Each row comes from the steps of one walk. Every step used is in the known rows, and no mark comes twice. Write the walk behind each row, first mark first.
Known rows
F > Y > Q: [ 20  14  -2 -16  17  15   8  17   2 -28   6 -11  -7 -12 -14  21   8  21
 -16  16  -5  15  -6  39 -26 -13   9   5 -12 -31  10  -6  17  10   7]
U > Q > B > R: [ -3   0  19  -7  25  -7   0  13  24 -30   9 -13  -9 -16 -20  12  18   9
 -19 -16   5  24 -10  19 -28 -16   3  -6 -10 -24   9  -9  30  19  21]
T > V > D: [ -1 -22  -5 -24  14   4  -6   9 -18 -10  -5  -7  -2 -16  -4  12   5   8
 -29  12   8   8  27  26 -47  -3  -5  10 -15  -6  -2 -16   7  15   2]
F > T > V: [  2 -20   1 -18  19  13  -1  -1  -6 -17   8 -17   2  -7  -9  15   3   4
 -11  13  -1  18   8  23 -65 -15   1  20 -16 -21   6 -18  20  -5   2]
V > T > F > Y > Q: [ 33   9   1 -11  31  15   8  15  20 -34  13  -6  -1 -17  -1  19   2  14
 -10   3   2  19 -11  45 -47   2  11   1 -19 -27  12   0  26  -2   0]
V > P > D > Y > Q > U: [ 10  23  18 -21  12  18   9   9   1 -19 -15   7   2 -17 -11  16  31  13
  15  10 -10  -1  19  48 -13  -8 -16  23 -24 -27  20 -14  41  24   0]
J > R > B > Q: [-24  -5  12  -7  10  20  18  19 -14  -8  25 -20 -19 -17  -5  10  11   3
  -4 -15  14  13   0  12 -32 -19  10  -7 -14   5  -6 -36  33   4   2]
P > V > T: [  4 -22   2 -17  28   6   7  22  13  -7  -1   2   8   9  -5   8  -5   0
   4  -9   2  13  14  26 -40 -12 -11  21 -19  -2   2  -9  14  13   5]
J > R > B > Q > U: [-25   1  16  -7  17  24  12  24  -2 -14  19 -20 -18 -19 -12  15  11  -6
  -8 -19  11  19  -2  16 -37  -8  14   6  -9  -3   3 -33  36   1   2]
T > F > Y > Q > B > R > J: [ 10  11   5  -4  31  -8   5  27  20 -59  14  -9 -27 -26 -25  24  14   5
 -30   9  13  15 -32  35 -43  -2  22  -2 -22 -38  23 -18  37   0  12]
T > V: [  2 -17   4 -21  16  10  -7  11 -18 -14   7 -14   1  -7  -7  16   8   4
 -17   5   3  17  17  21 -46  -6   1  28 -17  -9  -1 -21  23   8   9]
F > Y: [ 17  -7  -2 -15  13   7   7  16  -6 -24   4 -14  -9   0 -20   8  -2   8
 -17   0  -3  16  -7  30 -40 -13   4   2 -16 -23  11 -15  20   4   3]
R > J: [ -5   2  -2  -8  15  -3  13  22  -5 -17  11   2 -18   0 -19  13  -3   4
 -20   2   1   7   9  20 -32  -1   8   2 -29   1   8 -21  22   8   5]
P > D: [  7  -7   6 -16   5   3   5  13 -14  -5  -1   1  -6 -12 -14   8  10  10
  -8   4  -9  16  15  15 -28  -9 -10  11 -27 -13   9 -20  23  21  10]
F > T: [  2  -9   4  -8  16   4  14   3   0 -15   7 -11  -2  -2 -14   6  -4   7
  -5  10  -7  21  -2  23 -51 -17   5   2 -18 -18  11  -9  21  -8   0]
J > R: [ -3 -16  10  -8   9   2  20   9  -6 -16  15 -24 -11 -14 -12   3   5   2
 -10   4   7  14   6  14 -30 -19   2   8 -18  -8   5 -13  22   2   5]
F > Y > Q > B > R: [  9   5  13 -11  29   1   0  18  17 -43   1 -14 -12 -19 -23  18  16  15
 -22   5   2  21 -18  36 -35 -21   9   3  -9 -43  20  -8  23   6  13]
Y > F > T > V: [  9 -24   1 -24  23   0   0   2  -2 -29  12 -20  -1 -16  -3  12   1   9
  -8  14  -5  16   2  28 -74 -18   8  24 -16 -24  18 -13  16  -6   4]
T > F > Y > Q > B: [ 27   8   4 -14  26   4   1  22   8 -52   2 -18 -16 -20 -11  23  14  14
 -22  17   6  21 -31  38 -39  -3  21  -7 -34 -40  16   2  34  -4   4]
D > P > V > T > F: [ 15 -23   9  -9  22  -5  11  10  14 -15  13 -13   4   4  -1   5  12  -7
 -10  -9   4  17  -7  29 -48  -1  -9  23 -34   5   9 -10  38  -2  10]
D > P: [  3  -5  12  -7   8  -4  13   3  -8 -10  11 -20  -8   0 -14   3  17   4
 -30  -3  -8  16   1  23 -31  -8  -2   7 -29   2  12 -12  32  -3   8]
V > D > Y > Q: [  6  15  -3 -20   4   6  10  11  -4 -13  -6  -4  -6 -29   0  10  21  18
  -3  15  -1   2  23  39 -15 -15  -1  -2 -14 -19   4  -3  15  27  -3]
A > B: [ -8  -7  16  -8  16   3  17  19  -6 -21  -6 -12 -12  -5 -23   5   6   7
 -27   0  -2  24   2  16 -32 -10   7  -2 -22 -16   0   1  23   2  -2]
U > Q: [  8   7   4 -12  12   5   7  11  10 -14  15  -9  -5  -7 -11  13   8  13
 -12  -6  -2  20   2  23 -20  -8   2  -2 -13 -12  -2  -7  24  22  13]
B > Q: [ -7   5   9  -5  11   6   6  25  -6  -3  20  -4  -4  -7 -10  16   5  10
  -9 -12   4  20   4  23 -26  -2   0   2 -20  11  -7 -17  29   9   6]
P > V: [  1 -19   0 -18  14   2   8  24  -8  -9   2  -6   0   5 -12   9   0   2
  -1   6   1  16   1  22 -25 -15  -6  30 -19  -8   2 -16  20  15  15]
J > R > B: [-14 -19  10 -12  11  16  19   8 -17 -15  11 -24 -21 -12  -7   3   8   0
  -8   0   7  12   3  10 -36 -26  15  -2 -16 -13   6 -30  28  -1   2]
Q > U: [  0  -1  10 -11  19   8   2  20   0 -15  -1  -9  -3  -4 -18   9  -1  -2
 -15  -4  -5  23   4  24 -34   5   8  19 -17 -17  14  -8  26   2   8]
D > P > V > T: [  4 -21  10 -12  23  -1  12  10  16  -7   3 -12   5  12  -6   4  11  -1
 -13 -12  -3  12  10  28 -41 -13 -19  20 -27   6   8  -8  21   6   8]
U > Q > B: [  6   2   9 -13  23  -2   2  15  18 -31   1 -14 -13  -7 -15  15  13  14
 -19  -5   0  22  -6  21 -25 -10   6 -17 -29 -19   3   1  25  18   8]

Which walk is each row?
[  0 -22   9 -17  25  12   7  -8 -10 -19   0  -7  12   6  -5  14   3   7
  -5  20   1   5   7  41 -60 -16 -10  16 -20 -10   6 -22  29 -13  -4] | F > T > V > P
[-21  10  14  -9  20  25  -1  31  -8  -8  10  -3 -11  -6  -9  18   7   1
 -10 -23   3  22  -2  21 -36   3  17   6 -11  -2   5 -32  38   4   4] | R > B > Q > U
[ 10  18  12 -21   5  13  15   5 -12 -12  -9   8   0 -15  -2  14  32  21
  18  14  -8  -7  21  45  -8 -20 -19  12 -30 -18  11 -19  38  28  -1] | V > P > D > Y > Q
[ 12   2   8 -27  12  23   6 -11  -7 -20  -7  -2   8 -19  -1  22  35  19
  19  28  -8  -6  22  48 -44 -26 -24  24 -23 -30  11 -26  33  17  -5] | F > T > V > P > D > Y > Q
[  4  10  -1 -30  15  19 -10  14   0 -20 -13 -11   0 -36  -3  20  27   7
 -11  13   2   4  32  42 -36   0   0  30  -6 -32   7  -8  15  26   0] | T > V > D > Y > Q > U
[  3 -19  -9 -26   3   0  10  21 -10  -8 -15  -6  -4 -10  -6  -1  11   0
   7   4   6   0  17  32 -22 -22 -16  16 -15 -12   2 -16  15  32   0] | P > V > D > Y
[  1 -18   5 -14   9  -5  13  13  -4  -9   6 -19  -2   9 -12   5  17  -1
 -17   3  -3  12  -3  25 -27 -15 -14  28 -26   2   8 -17  28   9  16] | D > P > V
[ 30  12  -3 -13  15  10   8  17  -2 -37  16 -13  -8 -19  -8  19   8  14
 -15  19   4  20 -25  41 -33   0  18   9 -18 -32  10  -8  32   1   7] | T > F > Y > Q
[  4 -23   9 -21  18  13   3 -11 -13 -15  -7   0   9  -1  -9  16  13  10
  -1  22  -5   3  14  35 -60 -16 -23  18 -29 -15  10 -30  27   4  -1] | F > T > V > P > D
[  4 -29  -8 -27  21  -6   1   1  -1 -26   0 -14  -1 -24   0   9  -2  13
 -19  24   0  10  11  32 -74 -16   3   6 -14 -20  15  -8   0   3  -4] | Y > F > T > V > D
[-10   7  10  -4  28 -14   5  21  29 -37  14  -5 -23 -12 -28  17  14   4
 -27 -13   8  13  -8  17 -30  -9   6 -12 -16 -17   9 -16  30  22  18] | U > Q > B > R > J
[ 18 -19   9 -36  10   3   1   2 -22 -23  -6  -5   1 -18   1   8  26  12
  13   4  -4 -10  26  40 -44 -20 -19  31 -30 -16  21 -31  36  26  -3] | T > V > P > D > Y > F
[  5 -19  -6 -25   9   9   1  -5  -8 -15  -9 -16   1 -21  -4   7  15   2
  -3  12  -1   3  24  32 -62 -20  -9   6 -12 -24   6 -17  12  13 -12] | F > T > V > D > Y
[-16 -10  25  -3  16  -3  16  18  -1 -20   2 -10  -8 -14 -27   1  10   3
 -26 -11   4  28  -2  16 -33 -17   3  10  -3 -21   4 -11  28   3  10] | A > B > R
[ 20 -22   1 -34   9   5  -1  -2  -6 -25   0 -17  -3 -31  -5   8  22   7
  17   8 -14   6  18  25 -70 -28 -10  29 -21 -36  25 -24  24  20  -1] | P > D > Y > F > T > V
[ 27 -10  -2 -12  12   4   6  17  -9 -34  13 -16  -9  -9 -14   9  -1   1
 -16   2   5  22 -23  32 -46  -1  12   4 -23 -25  12 -17  35  -5   3] | T > F > Y
[  6   7  -3 -27  17  21  -3   0  11 -23 -11 -14   4 -34  -6  20  23   8
  -4  22  -3   7  21  44 -54  -9  -1  22  -3 -42  12  -5  13  14  -7] | F > T > V > D > Y > Q > U
[ 10 -24 -13 -29  10 -12  16  12   7 -22  -9 -12  -3 -19  -2  -4   4   4
  17  15  -3   2   4  38 -51 -34  -9  12 -14 -26  21  -8   7  19  -7] | P > V > D > Y > F > T
[ -3 -23  -9 -21  12  -5   8  23  -8  -7 -11  -1  -2  -3  -8   6  -2   4
 -13  14   6   9  11  28 -27 -12 -11  14 -16  -5   0 -13   4  24   7] | P > V > D
[  5   3  -9 -27   5   5  11  22  -1 -11 -11  -4  -1 -22  -2  10  20  14
   7  19   3  -2  17  41 -11 -21 -12  19 -12 -20   0  -8  10  37   4] | P > V > D > Y > Q
[ 16 -11  10 -22   8  -5  22  -4  -3 -25  -6  -1  -2 -14  -5  -1  15  13
  27  10 -14  -3   8  42 -48 -32 -16   5 -32 -24  32 -20  35   8 -11] | V > P > D > Y > F > T
[ -1  -8   3  -9   4 -11  14   2  -8  -6  -1 -15  -8  -8 -10   2  14   7
 -40   5  -3   9  12  29 -31  -7  -7 -11 -28   4   8  -8  17   7   1] | V > D > P
[ 19  -7   5 -28   1  -5   8  13 -12 -18   0  -6 -12 -28  -7   0  18  10
  15  -6 -13   6  17  23 -34 -23  -7  16 -27 -23  25 -18  29  30   3] | P > D > Y > F
[  6 -26   8 -23  28   0   8  -5  -5 -32   6 -11   7  -3   1  13   0  13
  -3  20  -2   5   1  44 -68 -19  -1  19 -22 -13  20 -15  26 -14  -4] | Y > F > T > V > P
[ -6  -6   6 -22  18  -7   4  23  12 -25 -17  -7  -6 -30  -9   9  30   6
   3  10  10   5   6  38 -20 -30 -10  16  -9 -32  11 -10  16  34  10] | P > V > D > Y > Q > B > R
[ -8  12  13  -5  18  10   0  30   5  -7  13  -4  -3  -8 -18  18   3   2
 -11 -18   1  25   1  27 -31  11   4  15 -16   0   2 -14  33   5   8] | B > Q > U
[ 14 -21   9 -28  20   2  10  -6  -6 -33   2 -16   6 -10   3   7  12   8
  16  11  -4  -4   8  49 -64 -28  -7  21 -20 -21  21 -20  35  -5 -10] | D > Y > F > T > V > P
[ -1 -20   1 -19   9  -4  -1  -3 -16 -11   0 -20  -4 -13  -6  10  22   5
 -46   9   2   7  21  28 -47  -3 -11   9 -24   1   2 -17  15   9   4] | T > V > D > P
[ 32 -11   2 -10  27   8   6  14  12 -31  10  -9  -2  -7  -6   9  -7   0
 -11 -14   3  20 -11  35 -60   2   7  -4 -23 -19  13  -8  28  -7  -3] | V > T > F > Y
[ 31 -24   2 -13  25   0  12  12  17 -29   9 -21   0   6  -9   7  10  -8
 -17 -11   3  15 -21  39 -56  -4 -11  16 -28 -12  15 -13  34  -3   5] | D > P > V > T > F > Y
[ -8 -15  21  -6  25 -11   0  17   4 -25   0 -12  -9 -12 -20   6  10   1
 -19 -10   4  23  -4  17 -38 -17   7   6 -18 -20  17 -13  29   1  14] | Q > B > R
[  1   9  28 -17  16   0   7   7   3 -28 -15   3  -4 -25 -12  11  42  15
  12   5  -2  -1  10  43 -16 -27 -17   9 -26 -31  23 -20  44  25   6] | V > P > D > Y > Q > B > R
[  8  12  20 -22  16   5  10   8  -3 -28 -22   3  -7 -15  -6  16  37  20
  11  14  -6  -4  15  42 -14 -21 -15  -4 -46 -25  17 -10  39  23  -4] | V > P > D > Y > Q > B
[  9 -23 -11 -32   7 -15  11  24  -5 -19  -9  -9  -6 -20   0  -4   7   6
  10   5   2  -2  12  34 -31 -26  -9  19 -16 -16  15 -12  10  31   0] | P > V > D > Y > F
[-19   4   8 -10  13  20   5  24 -18  -1  16  -2 -13  -5  -3  15   6   8
  -8 -18   5  17   0  19 -31  -9  14  -7 -16   7  -4 -37  34   7   4] | R > B > Q
[ 11 -22  -5 -36   8  -5  -4  11 -15 -23  -4 -17  -5 -32   3   5  15   9
  -6   3   4  -1  28  34 -51 -15   0  16 -14 -18  13 -15  13  24  -5] | T > V > D > Y > F
[ 10 -27   7 -28  22   0   5  -8  -9 -27  -2  -3   5 -11  -3  12   9  16
   2  24  -7   3  10  39 -67 -22 -15  21 -29 -18  23 -24  24   3  -1] | Y > F > T > V > P > D
[ 10 -19  10 -27   9  16   5 -12 -15 -17 -11  -5   6  -8  -6   9  24   6
  18  14  -7  -5  22  39 -56 -26 -28  21 -27 -22  13 -34  37  12  -9] | F > T > V > P > D > Y
[ 16 -19   1 -30  14   4   2  -1  -3 -29   9 -26  -2 -22  -1   6  15   5
  13   5  -7   8   9  31 -69 -27   3  26 -13 -32  22 -16  25   2  -4] | D > Y > F > T > V
